In the rows, zero is written as 128.
Known rows, with every way that one mark hangs from another
{q353 q249 q705}: 97 112 165 123 68 111 203 148 80 160 179 61 101 135 94 76 194 177
{q629 {q705 q394 q947}}: 139 106 105 138 112 71 194 190 71 122 149 187 134 144 142 133 154 140
{q832 {q705 q495 q629}}: 140 127 124 142 108 111 122 77 155 113 108 81 95 89 92 109 125 155
{q353 {q705 q394 q495 q947}}: 115 151 131 162 115 105 176 140 108 97 126 139 125 82 91 89 152 145
{q832 {q705 q436 q629}}: 143 142 104 141 144 136 148 93 107 90 163 89 118 131 115 140 142 88
{q492 {q705 q394 q436 q495 q629 q947}}: 96 150 113 129 165 120 95 121 166 105 112 178 171 170 168 118 100 62
{q492 {q705 q495 q629}}: 128 122 125 126 97 96 92 83 178 181 116 100 131 139 144 123 120 132
{q394 {q705 q495}}: 171 130 92 124 79 128 142 135 111 166 99 114 125 62 85 140 125 208
{q492 {q705 q394 q436 q495 q629}}: 123 173 130 110 152 133 88 82 166 127 148 158 165 179 171 133 103 76
{q947 {q705 q394 q436 q495 q629}}: 127 126 162 98 155 163 55 115 149 148 136 111 144 153 161 138 126 142
{q705 q394 q436 q495 q629 q947}: 107 162 179 119 188 159 95 107 181 79 105 198 129 155 159 132 61 51
{q705 q947}: 159 83 114 169 84 94 199 193 91 124 141 157 97 68 119 118 163 125
{q947 {q705 q436 q495 q629}}: 125 93 158 98 137 154 47 111 148 192 120 45 139 147 152 148 123 153
{q492 {q705 q394 q495}}: 150 155 112 129 100 98 133 124 141 126 149 177 154 116 149 100 145 140
{q353 q249 {q705 q394}}: 97 143 168 126 85 121 211 152 81 114 195 127 108 138 101 66 197 167
{q629 {q705 q394 q436 q495}}: 152 151 152 84 137 109 140 120 93 149 160 142 161 182 161 151 104 132
{q394 {q705 q436 q495 q629}}: 145 150 110 104 131 164 98 93 135 166 98 93 138 125 108 173 85 145
{q832 {q705 q394 q947}}: 145 133 72 181 122 98 206 182 83 23 145 196 119 63 97 85 183 128

Rows
119 125 92 124 146 152 106 132 135 145 63 113 142 116 104 159 81 129 -> {q394 {q705 q436 q495 q629 q947}}
107 115 175 118 161 145 85 100 177 144 82 104 117 150 148 145 56 64 -> {q705 q436 q495 q629 q947}
140 104 132 132 117 137 104 146 129 143 160 136 113 123 147 133 178 168 -> {q947 {q705 q394 q629}}
44 139 168 124 151 143 175 151 108 93 159 127 125 193 119 85 153 87 -> {q353 q249 {q705 q394 q436 q629 q947}}
125 107 89 142 110 127 116 140 149 154 47 121 114 81 86 140 99 176 -> {q394 {q705 q495 q629 q947}}
133 91 134 112 136 153 84 135 113 178 159 61 135 154 157 160 157 131 -> {q947 {q705 q436 q629}}
131 108 156 115 117 138 65 123 162 156 119 119 117 116 142 119 143 190 -> {q947 {q705 q394 q495 q629}}
130 109 131 122 113 71 158 166 104 135 110 170 138 137 138 118 119 162 -> {q629 {q705 q394 q495 q947}}
128 123 67 140 145 150 143 157 101 131 102 130 138 122 107 172 116 108 -> {q394 {q705 q436 q629 q947}}
123 133 83 178 139 108 172 144 122 32 128 182 102 90 100 98 160 109 -> {q832 {q705 q394 q629 q947}}
121 111 139 141 159 144 136 134 127 125 138 129 113 158 152 163 107 34 -> {q705 q436 q629 q947}
135 123 137 115 152 163 93 139 116 133 176 128 140 158 164 151 161 122 -> {q947 {q705 q394 q436 q629}}
146 106 73 144 94 118 150 175 109 144 64 133 131 53 82 128 122 193 -> {q394 {q705 q495 q947}}
135 179 131 126 164 147 119 75 145 57 139 138 128 129 119 118 110 100 -> {q832 {q705 q394 q436 q495 q629}}
145 149 201 89 142 164 74 42 176 175 131 76 112 162 152 165 61 87 -> {q705 q436 q495 q629}
